Every row comes from one small tree of marks. The marks that hang from a mark follow it in brackets, in the order of their numbers. Every link used is in the known rows. Which tree was each row made from?
Known rows
k620[k714]: .23 .06 -.07 -.03 .02 -.04 .02 -.20 -.02 -.06 -.11 .01 .03 -.04 -.01 -.01 .06 .03 .04 -.03 .00 -.02 -.02 .03 -.10 .22 -.02 -.13 -.04 .06 .02 .03 .10
k820[k528[k54[k620[k714]]] k810[k238[k626[k477]]]]: -.05 -.11 .14 .08 .13 .17 -.08 .29 -.67 -.06 -.12 .01 .07 -.13 .09 .04 -.13 .14 .14 -.05 .38 -.02 .10 -.04 -.21 .00 .01 -.11 -.02 .16 .08 -.07 .05
k810[k54[k528] k238[k626[k892]]]: .43 -.12 .22 .18 -.01 .13 .03 .15 -.34 -.02 .14 .06 -.12 -.16 .10 .06 -.01 .07 .12 .08 -.03 -.07 .03 .05 -.04 -.11 .15 -.15 .04 -.17 .04 -.09 .08
k620[k714[k626[k238 k477]]]: .27 -.18 -.21 -.02 .00 .02 .04 -.19 -.19 -.06 .10 -.02 -.15 -.04 -.03 -.02 .11 .05 -.06 .01 -.02 .02 -.03 -.04 .01 .51 .00 -.10 -.02 .03 -.01 .02 .03
k528[k54[k620[k714[k626[k238 k477 k892[k7]]]]]]: .24 .04 -.08 -.04 .19 .08 .02 -.01 -.28 -.04 .00 -.22 -.16 -.13 .10 -.03 .11 .03 .04 .02 -.11 -.05 .08 -.08 .03 .29 .06 -.13 -.10 .04 -.04 .11 .20
k892[k7 k528[k54] k626]: -.11 -.12 .16 -.03 .26 -.25 .11 .12 .18 .05 -.08 -.23 -.03 -.19 .10 -.08 .16 .04 -.06 .19 -.23 -.16 -.02 -.19 .07 -.23 -.04 -.11 .05 -.04 .13 .12 -.01
k477[k626[k714] k810[k54 k238] k820]: .58 -.04 .47 .33 -.21 -.02 .04 .68 -.59 .01 -.13 -.05 -.11 -.22 .22 .18 -.03 -.06 .16 -.08 -.11 .06 .01 .10 -.09 .17 .24 -.08 .08 -.18 .10 -.06 -.09
k477[k626[k238] k810[k54[k528]] k820]: .61 -.17 .35 .36 -.16 -.04 .10 .51 -.58 .03 -.01 -.01 -.09 -.17 .16 .14 -.10 -.12 .09 -.13 -.13 .05 -.05 -.01 -.21 .28 .23 -.04 .07 -.12 .13 -.13 -.07
k477[k626[k714[k620]] k810[k54 k238]]: .57 .12 .25 .25 -.12 .03 .01 .58 -.54 .00 -.06 .04 -.06 -.22 .17 .17 .02 .00 .17 .00 -.18 .04 .04 .16 -.10 .14 .28 -.04 .02 -.15 .08 -.04 -.18
k892[k7 k626[k714]]: -.19 .01 .10 -.06 .11 -.11 .06 .14 -.02 .03 -.02 -.13 -.22 -.18 .13 -.06 .04 .08 -.04 .19 -.20 -.03 .05 -.11 .11 -.15 -.06 .00 .02 -.13 -.03 -.02 -.13
k892[k528]: -.04 -.09 .10 -.04 .10 -.16 .02 .04 .24 .02 .00 -.07 .08 -.05 .00 -.03 .11 .01 -.03 .06 -.10 -.05 -.06 -.05 .01 -.08 .05 -.03 .06 .07 .10 .09 -.08
k714[k620 k626]: .27 -.02 -.40 -.07 .01 .07 -.09 -.07 -.05 -.06 .19 .05 .00 .04 -.06 -.01 .05 .14 -.04 -.03 .15 .00 .07 .06 .01 .31 -.01 .05 -.02 .02 .00 .06 -.16
k620[k714[k626]]: .28 -.02 -.21 -.05 .02 .01 .00 -.29 -.05 -.10 -.01 -.02 -.01 -.01 .00 -.05 .10 .07 .00 -.02 .05 .00 -.02 .02 -.01 .32 -.05 -.09 -.04 .04 -.03 .06 .13
k7[k892[k626[k477[k820]]]]: -.16 -.29 .04 .03 .03 -.24 .12 .03 -.01 .00 .05 -.16 -.24 -.09 -.08 -.04 .03 -.10 -.05 .12 .07 -.07 -.01 -.20 .05 .13 -.03 -.06 .12 -.09 .13 .02 -.10
k714[k626[k238]]: .06 -.18 -.23 .01 -.02 .10 .01 -.05 -.17 -.03 .22 .01 -.14 .01 .01 -.03 .03 .06 -.08 .04 -.03 .03 .00 -.04 .16 .29 .02 .09 .01 -.05 -.10 .01 .00
k810[k54]: .41 .00 .14 .09 .04 .05 .05 .06 -.09 .00 .05 -.08 .05 -.02 .10 .03 .00 .02 .11 .04 .06 -.05 -.01 .04 .03 -.10 .07 -.12 .00 .00 .00 -.03 -.01
k810[k54[k620] k238[k626[k714 k892[k7 k528]]]]: .49 .05 .27 .12 .07 .08 .02 .28 -.37 -.04 .08 -.14 -.23 -.28 .18 .05 .12 .14 .18 .16 -.18 -.07 .09 .08 .10 -.06 .15 -.16 .04 -.13 .05 .02 .03
k810[k54[k528 k620[k714]] k238[k626[k892]]]: .74 .03 .19 .17 .06 .16 .03 .03 -.39 -.07 .09 -.03 -.16 -.23 .10 .03 .03 .09 .20 .06 -.06 -.06 .06 .06 -.10 .07 .16 -.24 .00 -.12 .06 -.01 .21
k238[k626[k477]]: -.11 -.31 .04 .00 -.02 -.06 -.04 .06 -.29 -.02 .08 -.02 -.25 -.07 .00 .04 .06 .08 -.02 .06 .00 -.04 -.04 -.03 -.03 .12 -.07 -.03 .04 .00 .13 -.13 -.17
k626[k477[k820[k810[k54 k238]]] k892[k528]]: .12 -.38 .24 .09 -.10 -.13 .03 .33 -.15 .04 .15 -.15 -.17 -.16 .05 .09 .17 -.03 -.12 .02 -.02 .03 -.03 -.22 .02 .17 .08 -.13 .10 .08 .17 -.03 -.20
k626[k477]: .01 -.23 .04 .02 -.01 -.04 .02 .09 -.09 .05 .10 -.08 -.17 -.02 -.04 .04 .06 -.03 -.09 .02 .01 .03 -.03 -.09 .00 .15 .02 -.06 .03 .02 .08 -.05 -.16
k714[k620 k626[k238 k477[k810] k892[k7 k528]]]: .21 -.25 -.34 .00 -.03 -.08 .00 .19 -.24 .00 .37 -.06 -.28 -.13 -.02 .07 .21 .10 -.19 .03 -.18 .04 .04 -.11 .05 .53 .07 .05 .03 -.01 .08 -.01 -.36
k7[k892]: -.22 -.06 -.02 -.02 .06 -.16 .07 -.05 .02 -.02 -.01 -.07 -.11 -.03 -.06 -.04 .02 -.07 .02 .08 .03 -.04 .01 -.02 .06 -.01 .02 .02 .06 -.07 .02 .05 .02
k7[k892[k528]]: -.24 -.13 .03 -.05 .12 -.27 .08 -.02 .20 -.01 -.02 -.12 -.06 -.07 -.06 -.06 .10 -.06 .00 .12 -.04 -.08 -.03 -.05 .07 -.07 .05 .00 .10 -.02 .09 .11 -.04
k810[k54 k238[k626[k714[k620]]]]: .41 -.05 .17 .12 -.02 .15 -.01 .29 -.39 -.02 .06 .04 -.10 -.17 .11 .09 .01 .15 .18 .13 .01 -.10 .08 .17 .03 -.04 .14 -.13 .05 -.13 .06 -.06 -.10
k620[k714[k626[k238 k477 k892[k7 k528]]]]: .18 -.17 -.18 -.05 .01 -.09 .05 -.16 -.14 -.06 .13 -.07 -.21 -.11 .02 -.02 .21 .05 -.13 .04 -.17 .03 -.03 -.10 .05 .44 .00 -.10 -.02 .04 -.01 .03 .02
k714[k620]: .19 .09 -.20 -.04 .01 .01 -.06 .04 .00 -.01 .05 .09 .06 -.01 -.07 .03 .01 .08 .02 -.03 .07 -.03 .07 .07 -.13 .17 .03 .00 -.01 .04 .07 .02 -.21
k892[k7 k528[k54[k620[k714]]] k626[k238]]: .08 -.09 .09 -.01 .30 -.19 .15 .12 .01 .04 -.03 -.24 -.13 -.29 .09 -.10 .16 .05 -.03 .21 -.35 -.16 .00 -.22 .05 .06 .04 -.13 .03 -.03 .12 .14 .02
k892[k528 k626[k477]]: .00 -.36 .13 .01 .09 -.25 .10 .10 .21 .06 .12 -.17 -.10 -.13 -.04 -.04 .16 -.03 -.13 .17 -.10 -.09 -.10 -.28 .02 .08 .02 -.12 .13 .05 .23 .05 -.23

Which tree is each row?
.45 -.26 -.04 .13 .02 .10 .02 .07 -.25 .00 .20 -.14 -.18 -.04 .01 .02 .05 .04 -.02 -.01 .06 .06 -.01 -.05 .06 .27 .08 -.06 .03 -.10 .04 .00 -.01 -> k714[k626[k477[k810[k54[k528 k620] k238]]]]
.27 -.36 .09 .20 -.07 .03 .12 .36 -.45 .09 .20 -.07 -.24 -.11 .01 .12 .01 -.06 -.04 .03 -.15 .02 -.06 -.11 -.01 .38 .15 -.06 .06 -.06 .12 -.14 -.25 -> k626[k238 k477[k810[k54]]]
-.06 -.13 .21 .16 -.20 -.05 -.01 .46 -.64 -.04 .04 .09 -.12 -.13 .16 .10 -.09 -.06 -.05 -.12 .04 .12 .02 -.14 -.18 .24 .07 .08 .03 .11 -.02 -.16 -.12 -> k477[k626[k238 k892] k820[k528 k810]]
-.23 -.36 .11 .07 -.07 -.04 .06 .42 -.58 .06 .21 -.10 -.36 -.17 .11 .10 .03 -.02 -.19 -.01 -.09 .07 .06 -.27 -.02 .28 .03 -.01 .02 .05 .00 -.17 -.21 -> k626[k238 k477[k820[k528[k54] k810]] k892[k7]]
-.18 -.08 .13 .11 -.01 .14 -.06 .30 -.43 -.01 -.06 .14 .17 -.03 .04 .05 -.19 .09 .05 -.07 .37 .06 .07 -.03 -.15 -.17 -.01 .01 .03 .10 .01 -.11 -.06 -> k820[k528 k810[k238]]
.29 .16 -.01 -.04 .21 .10 -.01 -.05 -.14 -.05 -.14 -.18 .03 -.08 .08 -.05 .04 .02 .15 -.01 .01 -.08 .07 .00 -.06 .16 .07 -.16 -.10 .08 .00 .14 .26 -> k528[k54[k620[k714]]]
-.15 -.41 .12 -.01 -.08 -.16 -.04 .18 -.27 -.04 .12 -.07 -.25 -.14 .05 .05 .15 .07 -.08 .05 -.02 -.03 -.05 -.15 -.03 .15 -.06 -.03 .08 .08 .20 -.12 -.21 -> k238[k626[k477[k820[k810]] k892[k528]]]
.00 .18 .02 -.05 -.09 -.07 -.07 .26 -.25 -.05 .08 .05 -.19 -.14 .15 .05 .11 -.01 -.01 .04 -.25 .08 .06 .02 -.03 .14 .15 .06 -.06 .02 -.10 -.01 -.18 -> k477[k626[k714[k620] k892]]
-.25 -.20 -.03 -.17 .10 -.09 .00 .45 -.25 .08 .30 -.15 -.42 -.27 .16 .06 .24 .08 -.16 .21 -.45 .01 .09 -.15 .09 .30 .23 -.01 .00 .04 -.04 -.04 -.45 -> k626[k238 k477 k714[k620] k892[k7 k528[k54]]]
-.30 -.16 -.02 -.04 .07 -.14 .11 .07 -.05 .00 .08 -.09 -.26 -.14 .00 -.08 .01 -.05 .00 .20 -.08 -.07 .02 -.14 .12 .11 .06 .03 .09 -.12 .00 .01 -.11 -> k7[k892[k626[k238 k714]]]
-.04 -.22 .30 -.07 .30 -.24 .09 .33 .03 .08 -.04 -.41 -.25 -.29 .16 -.07 .18 .06 -.05 .21 -.23 -.11 .03 -.24 .08 -.06 .05 -.16 .08 -.01 .15 .11 -.18 -> k892[k7 k528[k54[k620]] k626[k477[k820] k714]]
-.13 -.24 -.02 -.11 .01 -.03 -.10 .19 -.31 -.03 .11 -.01 -.28 -.12 .05 .04 .07 .16 .02 .11 -.01 -.04 .03 .04 -.04 .17 .01 .00 .03 .03 .09 -.13 -.36 -> k238[k626[k477 k714[k620]]]
.20 -.14 -.21 -.04 -.02 -.03 .05 -.18 -.21 -.07 .13 -.06 -.24 -.09 .01 -.01 .17 .05 -.12 .02 -.13 .04 -.01 -.09 .05 .48 -.03 -.09 -.04 .02 -.04 .00 .03 -> k620[k714[k626[k238 k477 k892[k7]]]]
.84 .15 .18 .20 .05 .16 .08 .08 -.28 -.03 -.03 -.08 -.02 -.17 .05 .05 .04 .05 .20 .04 -.01 -.05 .07 .11 -.01 .12 .16 -.24 .00 -.10 .05 .09 .19 -> k810[k54[k620[k714]] k238]
.23 -.36 .06 .17 -.04 -.04 .15 .25 -.26 .06 .20 -.09 -.23 -.15 -.01 .04 .01 -.05 -.06 .12 -.11 -.05 -.06 -.25 .01 .32 .05 -.09 .09 -.08 .16 -.10 -.23 -> k892[k626[k238 k477[k810[k54]]]]
-.30 -.28 .00 -.03 .06 -.17 .12 .12 -.10 .02 .13 -.13 -.34 -.15 -.03 -.06 .04 -.06 -.04 .22 -.08 -.05 .01 -.18 .12 .18 .06 .00 .10 -.10 .04 -.01 -.19 -> k7[k892[k626[k238 k477 k714]]]
.15 -.20 .22 .15 -.01 .05 -.01 .33 -.40 .00 -.03 .06 -.01 -.19 .09 .08 .05 .13 .07 .10 .07 -.04 .01 -.01 .03 -.13 .04 -.06 .06 -.03 .14 -.07 -.09 -> k820[k810[k54 k238[k626[k477 k892[k7 k528]]]]]
.50 .07 -.12 -.01 .20 .13 .00 -.26 -.09 -.04 .07 -.07 -.11 -.09 .00 -.11 -.02 .05 .08 -.04 -.04 .05 .04 -.03 -.16 .32 .14 -.08 -.05 .00 -.04 .08 .22 -> k54[k528 k620[k714[k626[k238]]]]
-.07 .04 .08 -.01 .19 .14 -.07 .16 -.44 -.06 -.15 -.05 .22 -.04 .12 -.02 -.15 .10 .14 -.10 .40 .00 .08 -.07 -.22 -.07 -.01 -.07 -.06 .25 .00 -.04 .07 -> k820[k528[k54[k620[k714]]] k810]
-.01 -.27 -.06 -.03 .01 .00 .05 .26 -.19 .06 .24 -.04 -.29 -.17 .01 .00 .03 .05 -.08 .19 -.12 -.03 .03 -.20 .02 .37 .09 -.03 .06 -.03 .06 -.07 -.40 -> k892[k626[k238 k477 k714[k620]]]
-.12 -.32 .05 -.08 -.03 -.01 -.12 .29 -.41 -.02 .05 .00 -.23 -.13 .07 .06 .02 .17 .03 .06 .10 -.03 .03 .02 -.08 .19 -.01 .00 .06 .05 .13 -.15 -.38 -> k238[k626[k477[k820[k810]] k714[k620]]]
-.20 -.05 -.08 -.15 -.04 -.02 -.12 .12 -.26 -.09 .13 .02 -.24 -.14 .12 .03 .10 .17 .03 .09 -.09 -.03 .06 .02 .00 .11 -.01 .04 -.01 .04 .00 -.11 -.23 -> k238[k626[k714[k620] k892]]
-.11 .05 .00 -.08 .11 -.11 .02 .16 -.02 .03 .00 -.09 -.19 -.18 .08 -.04 .04 .12 -.04 .17 -.16 -.04 .09 -.07 .04 -.07 -.05 .00 .01 -.10 .01 -.01 -.23 -> k892[k7 k626[k714[k620]]]
.31 -.31 .15 .11 -.04 -.07 .00 .15 -.45 -.05 .01 -.14 -.23 -.15 .04 .08 .06 .07 .07 -.02 .05 -.05 -.05 -.03 -.12 .30 -.03 -.14 .06 .01 .24 -.13 -.13 -> k238[k626[k477[k810[k54[k620[k714]]] k820]]]
.03 -.34 .14 .08 -.07 -.03 .00 .23 -.22 .06 .01 -.06 -.10 -.04 -.02 .07 -.01 -.01 -.07 -.04 .17 .04 -.02 -.11 -.06 .18 -.01 -.05 .07 .05 .14 -.07 -.19 -> k626[k477[k820[k810]]]
-.29 -.12 .01 -.06 .08 -.18 .09 .02 .05 -.02 .02 -.12 -.20 -.11 .00 -.08 .02 -.04 .02 .18 -.01 -.07 .02 -.12 .11 .00 .02 .00 .09 -.09 .02 .04 -.08 -> k7[k892[k626[k714]]]
.32 .03 -.06 -.04 .21 .10 -.01 -.06 -.19 -.05 -.06 -.22 -.05 -.07 .07 -.04 .08 .03 .09 .00 .03 -.06 .05 -.04 -.01 .25 .05 -.16 -.09 .07 .01 .14 .21 -> k528[k54[k620[k714[k626[k477]]]]]
.22 -.09 .15 .09 .07 .14 -.03 .14 -.19 .01 -.05 .09 .19 -.05 .09 .00 -.11 .08 .12 .01 .23 .00 -.01 .00 -.09 -.20 .08 -.02 .00 .04 .03 -.08 -.03 -> k820[k810[k54[k528]]]
-.03 -.23 .03 -.02 .09 -.14 .11 .20 -.25 .05 .22 -.21 -.40 -.25 .07 .04 .26 -.02 -.18 .12 -.45 .00 .00 -.25 .07 .35 .12 -.09 .00 .04 .04 .01 -.12 -> k626[k238 k477 k892[k7 k528[k54[k620[k714]]]]]
-.18 -.31 .08 .07 .03 -.25 .13 .12 -.12 .00 .04 -.19 -.22 -.10 -.06 -.02 -.01 -.11 -.03 .07 .14 -.04 -.01 -.21 -.02 .12 -.03 -.06 .13 -.06 .16 -.04 -.14 -> k7[k892[k626[k477[k810 k820[k528]]]]]
.04 -.29 -.06 .06 -.09 -.08 .01 .14 -.31 -.03 .22 -.20 -.29 -.04 .08 .06 .11 .02 -.18 -.07 .03 .11 .00 -.17 .08 .25 -.08 .00 .03 -.02 -.01 -.08 -.09 -> k714[k626[k477[k810 k820[k528]] k892[k7]]]
-.06 -.12 -.06 -.07 .22 -.18 .09 -.07 .04 -.05 .00 -.19 -.09 -.11 -.02 -.10 .14 -.03 .04 .12 -.06 -.11 .00 -.07 .09 .15 .10 -.06 .06 .00 .05 .18 .09 -> k7[k892[k528[k54[k620[k714[k626[k238]]]]]]]
